Each row was made from one small tree. The marks that hang from a mark follow it in brackets, in the order of their numbers. Every link used is in the known rows. Write each row's tree.
Known rows:
K_892(K_999): 21, 15, 6, -11, -10, -14, -1, 12, -42, -21, 20, 6, 23, 15, -3, -19, -13, -29, 12, -24, 15, 25, 30
K_999(K_892): 41, 7, -2, -25, 14, -18, 20, 14, 7, -4, 23, -4, 28, 17, -34, -55, 8, -19, 11, -5, -28, 15, 17
K_596(K_199(K_902)): 11, -1, -7, -8, -9, 17, 0, 4, -29, 10, 16, 18, 17, 17, -16, -26, 1, -21, -16, 11, 9, -6, 13
K_782(K_999): 13, 24, 2, -13, -9, 2, 0, -7, -19, 6, 11, -2, 13, 3, -16, -42, -16, -7, 13, -7, 6, 0, -11
K_406(K_676(K_782(K_596 K_902 K_999) K_892)): -68, 24, -6, 9, 30, 19, -23, -8, 17, 14, -6, -6, -35, -24, -5, -6, -9, -1, 3, 0, 13, -16, 13
K_199(K_902(K_406(K_676) K_782)): 21, -17, -25, -12, -8, -13, 14, -7, -36, 11, -7, -21, -4, 31, -5, 34, 29, 41, -50, 1, 13, 31, -14
K_596(K_199 K_782(K_902(K_406) K_999(K_892))): 23, -14, 25, 3, -23, 29, 6, -9, 46, 12, 3, -16, 0, 6, 14, 5, -42, -25, 3, 3, -2, -31, 2
K_782(K_596 K_902(K_199 K_406(K_676)) K_999): -1, 2, 26, 10, 0, 42, 3, -6, 0, -4, -35, -1, -59, -22, 89, 26, 8, 25, 0, -2, 13, -28, -35
K_782(K_902 K_999(K_892)): 27, 30, 5, -27, 25, 17, 12, -18, 18, 16, 20, -22, 1, -23, -6, -68, -24, -11, 23, -16, -8, -24, -4
K_406(K_676): 11, -2, -11, -13, -13, 1, 11, 19, -26, -10, -5, -6, 4, 30, 4, -29, 10, -8, -18, 4, 8, 36, -3
K_406(K_676(K_782(K_902))): -17, 6, -3, -14, -4, -11, -6, -5, -37, -5, -3, -14, -17, 17, -4, -4, -21, -7, -27, -6, 32, 23, -5
K_596(K_199): 14, -10, 2, -2, -24, 7, 11, 18, -26, -26, 15, 15, 34, 23, -9, -14, 8, -36, -12, 15, -4, 10, 14
K_676(K_782 K_892(K_124 K_999)): -32, 10, -2, 14, -2, -77, -24, 28, -16, -15, 3, 27, 40, -7, -37, 4, -7, -7, 19, -28, 18, 28, 37
K_782(K_596(K_199) K_999(K_892)): 15, 11, 7, 9, 18, 56, 9, 13, 39, -26, 26, 1, 5, -15, 7, -58, 18, -31, 18, 21, -23, -29, 8
K_124(K_892): 25, 16, -20, -27, 20, -23, 2, 12, 6, -9, 10, 6, 43, 6, -36, -27, -15, -25, 0, -17, -24, -6, 12
K_902(K_199): 17, -14, 17, -7, -5, -25, 9, 6, -30, 0, 5, 22, 21, 20, 9, -7, 4, -4, 3, -1, -15, 10, -20
K_782(K_902(K_199 K_406) K_999): 20, 7, 36, -3, -11, -13, 4, -25, -21, 13, -19, 5, -25, -16, 48, 31, -23, 21, 13, -19, -1, -33, -26
K_782(K_596 K_902(K_406) K_999(K_892)): 31, 31, 7, -17, 18, 32, 12, -12, 45, -3, -5, -25, -23, -39, 14, -18, 5, 0, 30, -16, -22, -38, 19
K_676(K_782(K_596 K_999)): -19, 29, 1, 5, 1, 8, -23, -13, -3, -11, 18, 3, -9, -7, -32, -24, -9, -8, 17, -1, 9, -4, 0
K_676(K_406 K_782(K_596 K_902 K_999) K_892): -47, 22, -26, -2, 24, 11, -36, -36, 14, 32, 15, -2, -13, -44, -40, 45, -36, -12, 38, 5, -7, -19, 52
K_902(K_199 K_406(K_676) K_782(K_596 K_999)): 1, -22, 15, 22, 5, 18, 12, -7, -6, -22, -10, -5, -29, 3, 59, 49, 47, 46, -26, 13, -5, 5, -58
K_676(K_782 K_892): -31, 3, -5, -9, 8, -60, -19, 4, -14, 11, 14, 20, 31, 18, -76, 14, -2, -13, 3, -6, -16, 22, 41
K_902(K_199 K_406(K_676(K_892)) K_782(K_999)): -18, -31, 15, 22, 14, -38, 9, -4, -10, 16, -14, 9, -4, 12, 29, 67, 34, 53, -26, 9, -24, 7, -39
K_902(K_199 K_782(K_596 K_999)): -9, -14, 17, 11, 25, 23, 7, -20, -1, -14, 24, 3, 8, -8, 14, -4, 20, 24, 2, 11, -16, -6, -54
K_999(K_892(K_124)): 38, 0, -14, -18, 1, -34, 25, 31, 23, -17, 1, -3, 37, -4, -25, -68, 17, -2, 19, -7, -15, 20, -1
K_782(K_596(K_199) K_902 K_999): -15, 20, 9, 7, 2, 76, 3, -8, 11, -21, 9, -5, -9, -31, 29, -29, -7, -31, 6, 10, 9, -42, 5
K_406(K_676(K_782(K_902) K_892(K_999))): -47, 12, 4, 0, 20, -30, -20, 7, -29, 6, 4, 2, -9, 3, 1, 21, -19, -16, -9, -27, 33, 19, 43
K_199(K_902(K_406)): 34, 10, -12, -24, -19, -19, -2, -4, -28, 22, -12, 4, 2, 17, -23, 8, 6, 13, -3, -17, 1, 2, 27

Which tree is each row?
-13, -7, -19, -7, -18, -34, 19, 32, 11, -1, -53, -4, -2, -20, 20, 26, 23, 23, -7, -16, 3, 11, 17 -> K_782(K_902(K_406(K_676(K_892(K_124)))))
17, 22, -14, 0, 15, 18, 13, 18, 56, -21, 3, -8, 12, -37, -6, -86, 23, 2, 38, 0, -9, -12, -13 -> K_782(K_596 K_999(K_892(K_124)))
10, -1, 29, 6, -13, 5, 6, -12, -29, 10, -33, -1, -45, -8, 82, 28, -12, 31, -11, -9, 19, -18, -47 -> K_782(K_902(K_199 K_406(K_676)) K_999)
11, -23, 5, 22, -24, 13, 8, 17, 52, -7, 8, -1, 31, 8, -3, -62, -26, -23, 12, 19, 4, -6, -32 -> K_596(K_199 K_782(K_999(K_892(K_124))))
-22, -11, -26, -2, -5, -37, 12, 44, 6, -1, -28, 11, 25, 3, -10, -29, 32, 10, -4, 0, -3, 32, 5 -> K_406(K_676(K_892(K_124)))
10, 16, -31, 11, 5, 1, -20, -6, 36, -7, 14, -5, 0, -35, -27, -10, -13, 5, 47, 17, -5, 3, 7 -> K_676(K_406 K_782(K_596 K_999(K_892(K_124))))
26, -20, 37, 1, 0, -5, 5, -21, 38, 31, -10, -8, -15, 3, 31, 10, -46, 5, 18, -12, -14, -29, -33 -> K_596(K_782(K_902(K_199 K_406) K_999(K_892)))
15, -6, 21, -7, 2, 12, 10, -3, -1, -17, -24, 10, -19, -17, 41, 41, 13, 8, 10, -13, -16, -20, 2 -> K_782(K_596 K_902(K_199 K_406))
2, 15, 3, 3, 15, -15, -11, 0, -3, 9, 13, -11, -14, 20, -11, -42, -10, 2, -3, 6, 10, 15, -23 -> K_406(K_676(K_782(K_999(K_892))))
7, -8, 33, -4, -14, -54, -6, -18, -36, -6, -12, 15, -15, 7, 8, 71, -18, 15, -5, -20, 3, -3, -9 -> K_676(K_782(K_902(K_199 K_406)))
12, 20, -24, 1, 19, 13, -25, -22, 20, 10, 34, -9, -8, -17, -36, 4, -18, -13, 40, 16, -14, 0, 26 -> K_676(K_406 K_782(K_596 K_999(K_892)))
7, 14, -13, -12, 15, 5, 1, -36, -25, 31, 34, -15, 14, 3, -40, -31, -4, 25, -15, -4, 8, 2, -31 -> K_199(K_902(K_782(K_999)))
-30, -10, -14, 9, 17, 6, 8, 4, 24, -7, -10, -12, -8, -5, -3, 46, 50, 33, -17, 10, -22, 8, 2 -> K_902(K_406(K_676(K_892)) K_782(K_596 K_999))
3, -6, -10, 9, -4, 29, 9, -5, 2, -26, -10, -27, -17, 3, 19, 26, 40, 29, -25, 10, 2, 17, -25 -> K_902(K_406(K_676) K_782(K_596 K_999))
-41, 8, 24, 21, 21, 33, -16, -19, -11, -2, -8, 1, -52, -17, 52, -4, -14, 12, -5, 7, 34, -18, -47 -> K_406(K_676(K_782(K_596 K_902(K_199) K_999)))
12, -31, -16, 6, -19, 12, 15, 5, -36, -9, -3, -8, -1, 33, 15, 48, 40, 23, -65, 20, 16, 19, -12 -> K_596(K_199(K_902(K_406(K_676) K_782)))
8, -9, -15, 11, -16, 51, -1, 24, -6, -16, -27, 6, -29, 11, 40, 21, 41, -2, -30, 20, 18, -7, 21 -> K_782(K_596(K_199(K_902(K_406(K_676)))))
-12, -11, 4, 10, -20, 44, -19, -17, 4, 38, 17, 4, 7, 25, -10, -36, -49, -28, -9, 16, 28, -17, -16 -> K_596(K_199(K_902) K_782(K_999))
38, 9, 38, -8, 15, -11, 14, -18, 8, 16, -10, 0, -20, -20, 42, 7, -15, 22, 22, -17, -18, -39, -23 -> K_782(K_902(K_199 K_406) K_999(K_892))
-27, -11, -7, 24, -14, 31, -11, 27, -15, -46, 5, 10, -12, 22, 6, 8, 21, -30, -30, 31, 23, 19, 2 -> K_406(K_676(K_782(K_596(K_199))))
-12, -50, 8, 11, 11, -54, 19, 12, -15, 1, -14, 13, 10, 27, 13, 82, 51, 42, -34, 8, -32, 29, -17 -> K_902(K_199 K_406(K_676(K_892)) K_782)
-9, -1, -6, -16, -2, -23, 10, 13, -1, 16, -32, -6, -11, 3, 9, 38, 14, 6, -14, -15, -8, 5, 38 -> K_782(K_902(K_406(K_676(K_892))))
-19, -4, -31, -10, -3, -55, -27, -11, -21, 27, 20, 18, 26, 9, -75, 64, -22, -11, 18, 11, -24, 29, 61 -> K_676(K_406 K_782 K_892)
7, -12, 19, 4, -1, 47, 6, -13, 46, 14, 24, -18, 9, 5, 2, -47, -54, -43, 6, 10, -1, -25, -11 -> K_596(K_199 K_782(K_902 K_999(K_892)))
-40, 0, -11, 22, -4, -63, -20, 37, -20, -16, -11, 22, 14, 3, -5, 8, 6, 2, -3, -19, 34, 44, 23 -> K_406(K_676(K_782 K_892(K_124 K_999)))
-32, 0, -36, -1, 14, -20, -32, -3, 9, 11, 18, 16, 16, -6, -67, 60, -2, -20, 28, 17, -25, 20, 70 -> K_676(K_406 K_782(K_596) K_892)
-7, 8, -8, -3, 15, 29, 8, -19, 7, -17, 31, -19, 17, -11, -26, -21, 18, 10, -2, 7, -10, 6, -20 -> K_902(K_782(K_596 K_999))
10, -3, 7, -1, -23, 43, 13, 9, 10, -40, -12, -1, -8, -15, 26, 35, 19, -25, -7, 3, -4, -23, 37 -> K_782(K_596(K_199) K_902(K_406))
6, -20, 20, 6, 4, -2, 13, -9, 54, 24, -8, -3, 6, -15, 31, -59, -46, 4, 27, -6, 6, -22, -64 -> K_596(K_782(K_902(K_199) K_999(K_892(K_124))))
-39, -11, -22, 13, -8, -62, -7, 34, -4, 0, -21, 17, 15, 8, -32, -3, 19, 13, -9, 3, 13, 39, 1 -> K_406(K_676(K_782 K_892(K_124)))
30, -4, -3, -5, -29, 1, 0, 6, -29, 3, -3, 15, 6, 17, -4, 25, 9, -4, -19, 5, 5, -10, 28 -> K_596(K_199(K_902(K_406)))
9, -1, 15, -11, -34, 7, -5, -27, 17, 26, -12, -22, -11, 7, -3, 10, -60, -9, 6, -19, 15, -13, -3 -> K_596(K_782(K_902(K_406) K_999))
-2, 2, -15, 2, 4, 58, -4, 10, -2, -7, 13, 14, 5, 1, -8, -31, 20, -27, -8, 16, 5, -17, 26 -> K_782(K_596(K_199(K_902)))
